Known rows, with every step that occurs:
mife, pila, fabim: [-0.50  0.36 -0.20  0.51  0.68  0.91 -0.56 -0.65  1.58  0.92 -0.17  0.15
  1.75 -2.00  0.16 -0.89 -1.24  2.35 -1.22 -1.67]
kabe, vepon: [-0.17 -2.78  0.36 -0.24  0.47 -1.18  0.63  0.19  0.85 -0.27 -0.11  0.67
 -0.67  0.49 -1.86  0.38 -0.09 -0.23  0.25 -0.36]
pila, fabim, rafisu, kabe: [-1.97  1.28 -1.58 -1.58  0.75 -1.13 -0.98 -1.24 -1.99 -0.26  0.16 -0.88
  0.68 -3.13  0.17 -0.32 -0.46  2.28 -1.15 -1.24]
kabe, vepon, fabim: [ 0.61 -2.75  0.08 -0.44  2.24  2.68  1.37 -0.58  0.99 -0.41 -0.28  1.07
 -1.54  1.47 -1.15  0.06 -0.13 -0.35  0.72 -0.63]
vepon, fabim, rafisu, mabed: [-0.74  3.15 -0.18 -0.90  1.75  2.70 -0.43 -0.94 -0.91 -0.95 -1.44  0.83
 -1.11 -1.06 -0.80 -0.37 -1.00 -0.53  0.96  1.92]
kabe, vepon, fabim, pila, mife: [ 0.15 -2.05  0.67  0.12  2.45  0.06 -0.73 -0.24  1.09 -0.64 -0.35  2.00
 -0.51  0.68 -1.23 -0.81  0.08  1.39 -0.48 -0.31]
fabim, pila, mife, vepon, kabe: [-0.56 -4.57  1.13  1.21 -0.36 -6.76 -1.06 -0.92 -2.33 -1.26  0.87 -0.90
 -0.44 -2.52 -0.74 -0.61 -1.00  2.25 -0.05  1.16]
pila, mife, vepon, fabim: [ 0.40 -6.13  0.60  0.76  0.73  1.07  0.26 -1.77  0.77 -0.03  1.16  0.78
 -1.02  1.92 -0.36  0.45  0.70  1.31  0.59 -0.38]
vepon, mife, rafisu, fabim: [ 0.90 -2.07 -0.02  0.39  1.06  2.71  1.00 -1.23 -0.32 -0.94 -0.48 -0.01
 -1.70 -0.67  1.24 -0.32  0.59  1.78  2.25 -0.12]
pila, fabim, rafisu, kabe, vepon: [-2.22 -1.46 -1.23 -1.80  1.09 -2.38 -0.37 -1.03 -1.15 -0.59 -0.09 -0.28
  0.12 -2.65 -1.62  0.06 -0.53  2.12 -0.96 -1.67]
pila, fabim, rafisu, kabe, vepon, mife: [-0.58 -3.93 -1.15 -1.38  0.82 -0.37  0.35 -1.03 -2.34 -1.33 -0.62  0.57
 -0.35 -2.68 -0.94 -0.21  0.57  3.13 -0.30 -1.75]
kabe, vepon, fabim, pila, mife, rafisu, mabed: [-0.40 -1.18  0.74  0.84  3.45 -1.13 -0.56 -0.63 -0.08 -1.68 -0.21  1.12
 -0.01 -1.26 -2.13 -0.64 -0.73  1.31  1.13  2.50]
vepon, mife: [ 1.53 -2.41  0.10  0.45 -0.36  1.82  0.65 -0.02 -1.08 -0.67 -0.57  0.77
 -0.50 -0.01  0.69 -0.31  0.92  1.16  0.65 -0.09]
fabim, pila: [ 0.25  3.20 -0.18  0.22  0.54 -2.11 -1.29  0.28 -0.36 -0.72 -0.24 -0.59
 -0.02 -1.94 -0.44 -1.18 -0.46  0.81 -0.32  1.02]
pila, kabe, vepon, mife: [ 0.62 -6.49  0.75 -0.32  1.25 -1.07  2.99  0.03 -1.64 -1.07 -1.24  2.59
 -0.36  0.40 -0.39 -0.19  2.61  0.69  0.12 -1.08]
pila, mife, vepon, fabim, rafisu, mabed: [-1.07 -2.84  0.72 -0.04  0.60 -0.37 -0.74 -1.92 -0.02 -0.83 -0.18  1.54
 -1.39 -0.03 -1.79  0.33 -0.41  1.09  0.94  1.86]
rafisu, fabim, pila, kabe, vepon, mife: [ 0.07 -1.98  1.01 -0.85  2.39 -2.02  2.04 -0.22 -0.22 -1.32 -2.39  2.59
 -2.06 -1.37  0.24 -1.77  1.81  0.29 -0.43 -1.52]
pamule, mabed: [ 0.43 -0.02  0.12 -0.03  0.15 -0.45  1.23 -0.21 -0.42 -0.03 -1.13  0.00
  0.16  0.16 -0.85 -1.50 -0.34  0.42 -0.12  0.16]
kabe, vepon, mife, rafisu, fabim, pila: [ 0.90 -1.49  0.13  0.33  2.03 -0.56  0.55 -0.72  0.22 -1.92 -0.83 -0.17
 -2.34 -2.10 -0.80 -1.12  0.08  2.38  2.03  0.56]
vepon, fabim, rafisu, kabe: [-0.19  0.43 -1.41 -2.06  2.16  1.17  0.64 -1.10 -1.56 -1.21  0.44 -0.63
 -0.74 -1.12  0.65 -0.38 -0.58  1.22 -0.33  0.58]
pila, mife: [-0.61 -2.44  0.73  0.29 -0.40 -0.52 -0.83  0.03  0.61  0.50 -0.13  1.79
  1.02  1.28  0.23  0.26  0.63  0.89 -0.84 -0.69]

Rows:
[ 1.89 -5.65  0.89  0.41  0.48 -0.15  2.01  0.39  1.71 -0.80 -0.49  1.54
  0.04 -0.38 -1.00 -0.78 -0.57  2.31 -0.05 -0.16] -> kabe, vepon, mife, pila
[ 1.04 -2.01 -0.11  0.99  0.25  2.76  0.05 -0.70  0.47  0.22 -0.82  0.78
  1.23 -2.21  0.83 -1.28 -0.13  3.44 -0.58 -1.85] -> vepon, mife, pila, fabim
[ 0.91 -4.05  0.18  0.73  2.58 -3.34  1.60 -0.30 -2.97 -2.55 -0.27  0.23
  0.15 -2.41 -0.94 -1.02  2.03  3.26  1.46  1.36] -> fabim, pila, kabe, vepon, mife, rafisu
[-0.61 -1.60  0.39 -0.06  0.61  0.05 -0.27 -0.65  0.32 -0.89 -2.35  2.24
  0.22 -3.41 -2.29 -1.01 -1.44  2.91  0.06 -0.01] -> kabe, vepon, mife, pila, fabim, rafisu, mabed
[-2.47  4.15 -0.41 -0.50  0.24  0.40 -2.14 -1.06 -1.29 -0.09 -1.81  0.60
  0.28 -3.20 -1.35 -0.22 -0.90  0.62  0.10  0.04] -> pila, fabim, rafisu, mabed
[ 1.35 -5.24  0.44  0.16  0.07  0.51  1.41  0.13 -0.17 -0.96 -0.82  1.44
 -1.06  0.48 -0.99  0.13  0.91  0.88  0.85 -0.37] -> kabe, vepon, mife
[-0.20 -4.10  0.43 -0.88  3.39  0.91  2.91 -0.66 -0.34 -0.55 -0.70  2.09
 -0.78  1.31 -0.45 -0.18  1.77 -0.66  0.06 -1.26] -> pila, kabe, vepon, fabim
[ 0.68 -7.44  0.31  0.46  2.05 -1.39  2.89 -0.63 -2.55 -1.82 -0.05  0.89
  0.13 -0.34 -0.65  0.15  2.50  2.42  1.77  0.35] -> pila, kabe, vepon, mife, rafisu
[-0.19 -1.22 -0.36 -1.07  1.70  2.03  0.14 -1.04  0.30 -0.91 -0.74  1.06
 -1.70  0.68 -1.91  0.26 -0.31  1.21  1.30  0.09] -> kabe, vepon, fabim, rafisu
[-0.52  4.70  0.17 -0.55  1.24 -0.89 -0.97 -0.23  1.35 -0.24 -1.19  0.20
 -1.62 -1.83  0.52 -1.53 -0.78 -0.34 -0.59 -0.50] -> rafisu, fabim, pila
[-0.76 -0.79  0.62 -0.56  2.18 -5.08  1.09  0.33 -0.77 -1.12 -0.77  1.10
  0.17 -1.57 -1.45 -1.14  1.14  0.30 -0.79  0.06] -> fabim, pila, kabe, vepon
[ 0.33 -1.15 -0.94 -0.05  3.53 -1.31 -0.08 -0.96 -1.67 -1.67  1.87 -1.03
  1.06 -1.88  0.98 -1.16 -0.26  3.11 -0.24  1.34] -> vepon, fabim, pila, mife, rafisu, kabe
[ 0.49 -1.50  0.04  0.18  2.88 -2.38  1.35 -1.67 -1.52 -1.29  0.47 -0.52
 -1.36 -1.60 -0.08 -1.36  1.37  0.93  0.30  0.74] -> mife, vepon, fabim, pila, kabe
[-0.40  0.88  0.68  0.55  0.12 -2.51 -2.06  0.30  0.23 -0.26 -0.24  1.21
  1.05 -0.59 -0.11 -0.87  0.13  1.65 -1.31  0.34] -> fabim, pila, mife
[-0.66 -4.48 -0.33 -0.13  1.15 -3.23  0.52 -0.43 -1.36 -0.81  2.11 -0.72
  1.92 -0.77  0.68  0.37  0.24  2.67 -0.49  0.66] -> pila, mife, rafisu, kabe
[ 1.12  1.29 -0.16  0.55  1.71  0.44 -0.28 -0.94 -0.76 -1.66 -0.72 -0.72
 -1.73 -2.67  0.99 -1.43  0.17  2.58  1.78  0.91] -> vepon, mife, rafisu, fabim, pila
[-0.90 -7.38 -0.01 -0.39  1.55 -4.36  1.30 -0.26 -0.42 -1.05  1.98 -0.06
  1.34 -0.24 -1.01  0.72  0.07  2.28 -0.31  0.36] -> pila, mife, rafisu, kabe, vepon
[ 0.33 -4.58  0.85 -0.54  3.73  0.01  3.50 -0.47  1.58 -0.38 -0.34  2.27
  0.43  0.57 -0.38 -1.07  0.23  1.02 -0.86 -0.89] -> mife, pila, kabe, vepon, fabim
[ 0.42 -4.10 -0.64 -1.57  3.10  0.29  2.69 -0.44 -0.11 -1.00  0.76 -0.04
 -1.18  0.05 -0.26 -0.38 -0.32 -0.52 -0.53 -0.56] -> rafisu, kabe, vepon, fabim
[ 0.73 -3.35  0.65 -0.04  1.85 -3.35  1.67  0.30 -1.92 -1.78 -1.33  1.71
 -0.36 -1.53 -0.60 -1.33  2.09  1.43 -0.23 -0.08] -> fabim, pila, kabe, vepon, mife
[-0.66 -4.01 -0.19 -0.16  2.18 -6.74 -0.01 -0.01 -0.77 -1.77  1.83 -0.75
  1.23 -2.06 -1.32 -0.46 -0.42  3.08 -0.68  1.28] -> fabim, pila, mife, rafisu, kabe, vepon
[ 0.72 -4.71  0.42  0.10  1.50  1.36  1.88 -1.03  0.55 -1.20 -0.69  0.53
 -2.38 -0.21 -0.34  0.10  0.52  1.60  2.39 -0.52] -> kabe, vepon, mife, rafisu, fabim
[ 1.69 -6.83  0.13 -0.76  1.22 -2.93  3.36  0.46  0.80 -1.35  0.57  0.57
  0.40 -1.54 -0.15 -1.15 -0.89  2.21 -1.32 -0.10] -> rafisu, kabe, vepon, mife, pila
[-0.50 -3.19  0.39 -1.31  3.21 -0.36  2.26 -0.97  1.00 -0.81 -0.92  2.31
 -0.04 -0.30 -1.18 -0.93 -0.14  2.55 -0.50 -0.15] -> mife, pila, kabe, vepon, fabim, rafisu
[ 0.55 -0.10 -0.21  1.07  2.66  1.27 -1.46 -1.14 -0.71 -1.14  0.81 -0.14
  0.74 -0.70  0.24 -0.81  0.08  3.37  0.95  1.45] -> vepon, fabim, pila, mife, rafisu
[-0.47 -3.41  0.34  1.07  0.37 -0.72 -0.86 -0.60 -0.37 -0.20  0.94  0.23
  1.56  0.51 -0.05  0.73  0.49  2.75  0.82  0.68] -> pila, mife, rafisu
[ 0.20 -2.42  0.73  0.59  2.95 -4.31  1.92 -0.01 -3.23 -2.81 -1.16  0.96
  0.16 -3.62 -1.56 -1.30  1.28  1.32  1.35  2.89] -> fabim, pila, kabe, vepon, mife, rafisu, mabed
[ 0.28 -2.93  0.17  0.90  3.12 -0.06 -0.78 -0.92  0.16 -1.38  0.67  0.47
 -0.02 -0.11 -1.54 -0.35 -0.03  3.07  1.15  1.10] -> kabe, vepon, fabim, pila, mife, rafisu
[ 0.38  1.03  0.30  0.42  1.98  1.37 -1.54 -0.50  0.35 -0.34 -0.25  1.52
  0.14  0.17  0.38 -1.13  0.12  1.58 -0.71 -0.02] -> vepon, fabim, pila, mife
